Each row was made from one path, in order. Every step used is in the known rows, and no mark comes twice. Write each row's path.
In the rows, zero is written as 128.
Known rows
P -> N -> L -> C -> W -> K -> T: 179,154,171,142,90,156,143,157,180,115,115,153,149,98,176,137,156,112,145,82,132,159,113,126,129,197,149,191,134,106,120,133,105,135,132,128,76,140,182,154,131,133,118,109,115,109,130,58,110,81,84,179
M -> T -> K -> W: 104,126,132,114,149,128,91,131,128,140,144,140,107,116,70,137,114,153,167,154,137,116,151,141,110,83,100,91,124,115,144,169,89,129,113,110,194,150,115,113,133,157,97,122,147,129,113,201,128,116,142,106
P -> N -> L: 134,111,143,147,127,110,100,120,151,149,140,162,113,125,106,139,113,92,124,137,90,101,111,124,118,145,140,168,104,134,107,116,147,166,114,116,102,106,122,110,123,124,121,140,162,127,124,73,150,135,115,134
W -> K -> T -> F: 152,182,142,113,133,123,66,132,94,135,60,73,136,88,143,123,117,134,138,84,138,122,141,148,139,118,89,127,120,131,75,152,139,145,110,133,141,169,182,131,134,128,149,127,124,118,148,154,131,116,96,176
P -> N -> L -> C -> W -> K: 171,149,171,133,93,154,145,127,180,133,160,171,121,119,170,122,162,108,135,86,128,150,133,110,119,212,132,219,145,88,104,139,101,150,143,134,88,125,131,131,130,150,155,118,144,132,128,44,113,116,103,166
F -> T -> M: 118,162,144,128,143,112,112,110,152,105,83,104,172,116,96,134,121,168,96,143,175,101,148,124,130,78,118,125,119,119,125,144,164,104,123,123,138,102,150,143,136,140,131,147,158,131,119,107,164,128,135,115
M -> T: 92,105,135,137,142,117,101,132,139,140,129,127,126,114,86,120,116,146,145,125,108,105,139,148,110,106,88,105,138,113,128,132,117,129,130,103,130,138,139,132,119,115,90,128,162,121,137,171,131,125,136,81
L -> C -> W -> K -> T: 165,166,159,111,113,159,147,152,151,117,87,114,157,107,167,132,137,142,141,63,160,152,121,140,140,176,113,145,140,105,122,144,106,115,132,133,108,157,182,164,119,134,133,117,116,120,140,117,103,81,104,132
F -> T: 122,158,129,119,150,97,102,121,146,131,91,106,128,153,110,128,110,145,114,128,157,109,128,132,139,94,118,115,128,123,121,148,148,124,127,107,118,138,143,137,117,127,124,123,171,144,129,116,163,144,135,110
L -> N -> P: 123,117,112,91,125,129,145,158,119,177,113,124,110,123,124,170,97,135,149,131,113,86,107,151,116,140,123,136,124,93,115,93,154,157,114,145,104,110,103,87,108,107,118,139,158,133,143,151,123,138,156,99
W -> K: 120,152,141,92,161,130,96,109,118,145,107,121,102,115,130,123,106,117,130,83,121,105,144,137,127,156,105,147,126,128,89,150,118,162,122,133,145,151,123,100,121,138,141,145,173,141,132,138,134,149,142,117
R -> M: 115,135,129,100,139,99,116,112,99,145,129,129,129,141,142,129,74,92,88,100,148,92,107,112,138,123,118,127,123,132,95,112,168,141,149,88,122,110,95,142,122,125,132,144,163,152,129,137,139,133,143,78
L -> C -> W -> K: 153,162,164,101,120,158,150,124,148,138,127,127,126,131,162,122,147,136,132,65,149,149,141,117,131,195,90,177,157,88,107,154,97,131,148,140,120,142,127,138,115,147,161,127,146,148,139,115,104,116,126,117
C -> W -> K -> L -> N: 146,120,139,106,90,176,174,124,133,97,126,159,116,126,156,104,127,114,148,142,112,150,147,111,135,212,155,151,138,114,123,150,86,169,131,140,143,133,168,88,123,106,126,115,136,112,128,68,127,143,147,99
M -> T -> K -> L: 99,73,103,164,117,123,107,131,109,122,160,137,115,127,102,93,138,138,179,163,113,126,168,120,114,77,138,104,122,171,147,128,107,129,101,111,182,120,155,103,133,124,45,112,138,122,111,163,132,155,128,105
W -> C: 85,114,121,132,180,107,127,122,90,139,109,110,112,130,125,122,115,111,105,89,90,114,113,124,126,126,122,108,123,132,98,114,169,120,118,148,105,141,73,120,133,125,132,158,120,126,130,120,126,147,140,98
K -> L -> C -> T -> F: 134,103,121,177,72,129,109,138,132,126,150,97,152,147,140,117,161,144,151,133,121,128,134,114,126,99,138,136,160,150,129,87,153,76,124,136,132,132,150,139,130,77,147,92,95,117,154,131,117,149,120,188
K -> T: 127,123,131,123,143,112,97,148,121,137,76,102,142,111,108,148,88,128,122,113,122,99,94,146,134,109,125,96,97,148,124,120,151,128,108,115,121,140,176,142,111,100,96,138,131,111,135,149,138,106,116,111
L -> N: 101,112,143,126,133,139,149,145,127,148,119,143,133,124,110,131,105,146,114,146,118,79,118,129,132,165,112,134,129,91,126,120,152,180,132,137,102,91,123,104,108,126,131,132,148,123,121,137,129,139,142,78
P -> N -> L -> C: 138,103,158,167,113,125,134,151,169,161,157,158,139,134,127,129,141,119,126,118,109,102,100,115,126,165,146,198,129,99,110,100,153,137,120,132,82,88,117,126,120,132,118,131,133,122,127,69,109,128,105,143
R -> F: 110,100,117,100,156,93,80,102,94,147,124,102,115,131,101,108,88,119,121,147,160,86,106,156,131,127,79,119,109,146,107,129,128,134,166,109,103,95,126,114,116,107,139,158,140,149,133,113,131,129,118,130
T -> K -> W -> C -> L: 120,121,105,128,175,124,135,101,93,120,143,136,104,140,111,124,124,90,84,130,76,149,110,125,137,106,145,86,104,163,131,127,123,130,110,138,161,150,65,151,141,152,148,155,99,124,117,152,128,138,134,120
L -> C -> W: 163,126,151,116,118,142,151,132,154,145,137,126,145,144,139,134,129,144,116,105,149,136,117,115,127,161,86,163,144,99,123,128,121,113,145,128,103,118,126,151,102,129,151,133,137,142,146,107,110,107,126,93
R -> F -> T -> M: 102,141,129,112,155,84,95,94,122,94,90,90,165,115,91,104,112,161,96,176,215,97,138,147,137,82,102,120,117,127,122,149,151,93,176,109,110,68,156,137,145,128,137,154,135,144,117,95,159,117,118,151
N -> L -> C -> W -> K -> T -> M: 198,143,167,137,92,156,147,141,190,75,112,128,203,85,150,139,156,133,104,101,151,169,136,138,139,166,153,179,113,112,137,124,122,93,153,177,116,93,194,168,149,132,129,127,97,109,155,129,97,82,98,158
R -> F -> T -> K -> L -> N -> P: 122,102,69,109,114,93,134,138,83,121,128,108,107,143,147,103,126,135,182,209,194,108,141,143,135,82,161,114,122,157,151,111,130,132,140,125,118,66,158,70,138,115,85,116,118,149,111,102,138,167,130,178
C -> W -> K: 152,166,144,81,129,147,113,93,129,124,111,129,98,121,143,131,116,116,130,92,142,146,146,131,125,181,84,148,130,126,100,172,83,163,141,126,136,166,139,119,120,136,157,138,178,150,137,113,139,127,138,106

Which path is each row?
199,142,149,123,99,136,133,149,177,101,122,134,159,118,171,132,146,110,130,83,133,179,118,149,144,178,147,177,119,122,130,129,110,119,152,157,94,128,196,166,123,114,127,101,112,122,162,140,104,101,101,154  N -> L -> C -> W -> K -> T
122,123,140,155,100,138,120,144,174,148,185,167,126,136,120,170,160,130,155,147,138,122,118,120,108,128,161,150,139,133,181,119,123,117,120,126,132,122,98,121,147,147,129,101,112,141,100,134,125,114,115,202  P -> N -> L -> C -> T -> K -> W
173,93,121,146,95,154,157,132,124,123,164,128,139,155,154,111,151,138,147,141,148,154,148,85,133,142,136,160,128,149,146,123,105,114,112,129,159,100,141,121,116,139,108,119,111,145,117,109,105,130,116,118  T -> K -> L -> C -> W
114,143,115,99,144,127,93,114,124,144,144,133,106,131,98,171,114,137,151,146,151,116,131,139,108,96,121,80,116,167,176,147,112,127,121,115,183,166,101,111,137,136,150,120,142,151,108,198,153,122,151,146  C -> T -> K -> W
103,183,117,114,192,109,130,124,104,113,99,106,105,157,120,137,126,139,125,129,160,145,136,113,140,77,154,83,125,129,136,178,140,106,107,142,159,157,82,118,152,178,142,140,108,140,102,135,151,146,142,135  F -> T -> K -> W -> C
98,114,116,141,155,147,184,127,102,117,146,158,118,133,121,116,134,110,78,163,74,134,114,113,144,149,157,93,125,115,153,125,137,164,128,147,139,120,70,131,139,156,145,138,82,104,105,139,114,140,136,100  T -> K -> W -> C -> L -> N
112,88,131,142,113,137,157,123,139,139,134,164,148,129,115,109,117,113,76,165,74,99,107,135,143,171,121,130,125,118,142,95,142,187,143,112,96,88,125,146,99,103,133,133,138,108,126,132,133,142,129,72  C -> L -> N
101,143,135,135,109,92,86,117,94,133,129,115,139,115,129,109,113,134,119,126,151,117,156,120,132,72,66,120,151,101,86,134,154,123,162,78,136,121,129,155,139,125,127,114,143,137,149,168,134,115,116,114  R -> M -> T -> F
147,154,139,138,129,111,66,141,100,144,66,83,154,107,125,141,105,148,125,125,139,112,116,139,136,90,86,112,108,136,97,123,158,120,105,125,126,146,184,147,125,109,136,127,116,113,150,152,137,100,94,156  K -> T -> F
73,139,108,105,164,119,130,125,123,120,123,120,103,135,104,167,113,113,123,103,98,138,91,147,108,116,152,65,134,139,144,128,140,81,126,140,129,192,69,126,148,101,162,138,97,119,135,142,137,131,175,138  K -> W -> C -> T
174,130,120,151,94,129,169,135,152,99,139,125,149,173,167,98,168,157,146,156,185,170,157,85,143,111,154,147,140,143,156,149,103,101,120,122,143,108,168,144,123,145,110,98,119,155,109,91,134,138,118,134  F -> T -> K -> L -> C -> W
140,96,102,113,107,125,151,131,128,156,133,143,126,124,129,150,112,107,105,152,72,104,98,155,125,138,133,138,117,119,124,67,143,174,126,122,90,103,109,131,92,92,128,142,153,118,150,144,127,140,147,95  C -> L -> N -> P
167,134,110,79,76,168,171,130,125,124,121,139,88,121,167,138,120,105,182,128,115,154,137,136,116,186,169,154,128,125,106,121,89,157,117,149,141,150,146,72,124,96,114,124,147,117,150,89,127,150,166,119  C -> W -> K -> L -> N -> P
95,162,118,121,151,121,98,114,100,125,112,89,109,131,117,160,130,127,125,119,107,143,116,132,118,90,115,73,145,140,115,139,150,77,132,148,142,194,76,132,155,106,200,127,88,124,150,148,141,123,144,173  K -> W -> C -> T -> F
90,102,119,147,142,115,92,127,111,142,146,131,117,109,100,114,132,158,156,141,134,108,176,128,109,91,76,110,129,128,148,144,116,145,124,109,155,115,131,118,130,154,79,123,160,142,105,206,129,129,123,92  M -> T -> K
128,118,85,108,150,141,184,133,91,146,145,141,102,133,133,155,131,104,117,148,72,140,105,140,127,123,166,102,115,126,141,93,138,146,112,156,138,130,47,118,137,145,138,150,87,113,127,157,109,140,149,119  T -> K -> W -> C -> L -> N -> P
121,132,141,137,134,127,114,132,137,109,68,97,190,79,88,144,95,150,104,135,139,95,110,139,130,88,131,106,89,134,125,112,168,104,107,125,140,108,182,141,138,118,100,157,116,94,128,138,132,87,112,110  K -> T -> M
94,104,87,138,139,134,178,145,105,130,156,153,105,107,117,143,149,120,145,159,70,147,133,153,110,97,154,77,138,103,157,104,111,127,120,140,136,138,65,130,151,134,94,123,94,100,133,188,101,122,147,108  M -> T -> K -> W -> C -> L -> N -> P
109,101,133,185,96,121,125,144,156,158,194,162,140,123,147,141,177,133,147,132,135,113,144,111,106,139,137,167,149,149,180,91,146,138,138,123,95,85,106,121,146,151,111,100,129,153,96,135,126,129,95,188  P -> N -> L -> C -> T -> K
140,116,138,135,119,154,143,144,129,123,137,121,124,140,150,90,142,121,144,81,111,124,124,118,136,155,170,171,141,127,94,115,123,119,99,154,147,136,139,103,116,120,105,126,120,116,136,95,94,169,140,133  W -> K -> L -> C
159,128,126,100,105,150,121,99,126,104,124,136,98,138,149,106,118,95,146,115,117,164,143,118,127,170,145,143,121,161,95,154,78,143,115,127,166,170,161,108,121,102,127,130,156,125,140,71,139,148,152,121  C -> W -> K -> L
85,105,105,154,160,125,133,109,113,106,160,145,108,121,94,107,146,111,106,136,66,155,138,137,124,84,131,66,127,136,147,131,100,110,125,122,159,157,84,164,145,139,108,133,98,108,121,178,117,124,132,101  M -> T -> K -> W -> C -> L
137,184,129,94,161,107,97,120,131,130,100,118,112,158,98,149,108,153,141,155,183,124,136,125,136,75,128,92,117,126,142,187,121,122,108,115,185,151,129,118,133,170,132,126,152,156,104,153,164,137,142,134  F -> T -> K -> W
157,111,108,133,104,109,144,118,116,89,147,109,143,175,163,75,161,151,150,184,226,160,148,110,146,113,137,137,145,156,157,159,96,83,165,108,118,74,179,142,131,130,118,110,96,163,105,70,126,133,101,172  R -> F -> T -> K -> L -> C -> W
118,120,117,125,170,125,134,102,118,115,127,135,108,149,100,129,107,81,71,123,51,148,76,134,140,122,162,85,107,139,108,117,129,113,115,129,137,169,72,164,123,109,159,163,98,101,147,114,127,136,153,103  K -> W -> C -> L
171,110,161,156,91,139,149,136,182,144,164,173,137,137,144,140,150,118,122,126,124,140,109,108,123,187,127,202,131,97,127,117,116,129,137,122,74,101,131,146,112,134,134,125,136,135,129,39,114,103,100,137  P -> N -> L -> C -> W
96,147,112,146,157,126,193,131,124,93,121,149,128,149,131,118,153,128,81,177,113,150,126,116,160,117,170,76,141,109,164,145,138,146,133,140,129,126,92,147,141,161,144,120,88,110,100,124,144,146,136,115  F -> T -> K -> W -> C -> L -> N
119,138,139,157,103,122,100,137,134,153,136,95,157,131,141,139,155,169,134,110,143,114,139,128,116,113,81,132,170,119,130,104,157,93,142,132,104,128,123,151,126,110,178,102,119,146,151,172,121,119,114,179  L -> C -> T -> F
68,83,73,166,139,116,138,119,84,114,156,121,110,135,149,112,152,109,141,132,95,148,151,109,111,96,170,78,133,217,165,100,146,102,113,147,142,143,99,101,159,109,104,121,98,129,108,139,138,171,148,150  W -> C -> T -> K -> L
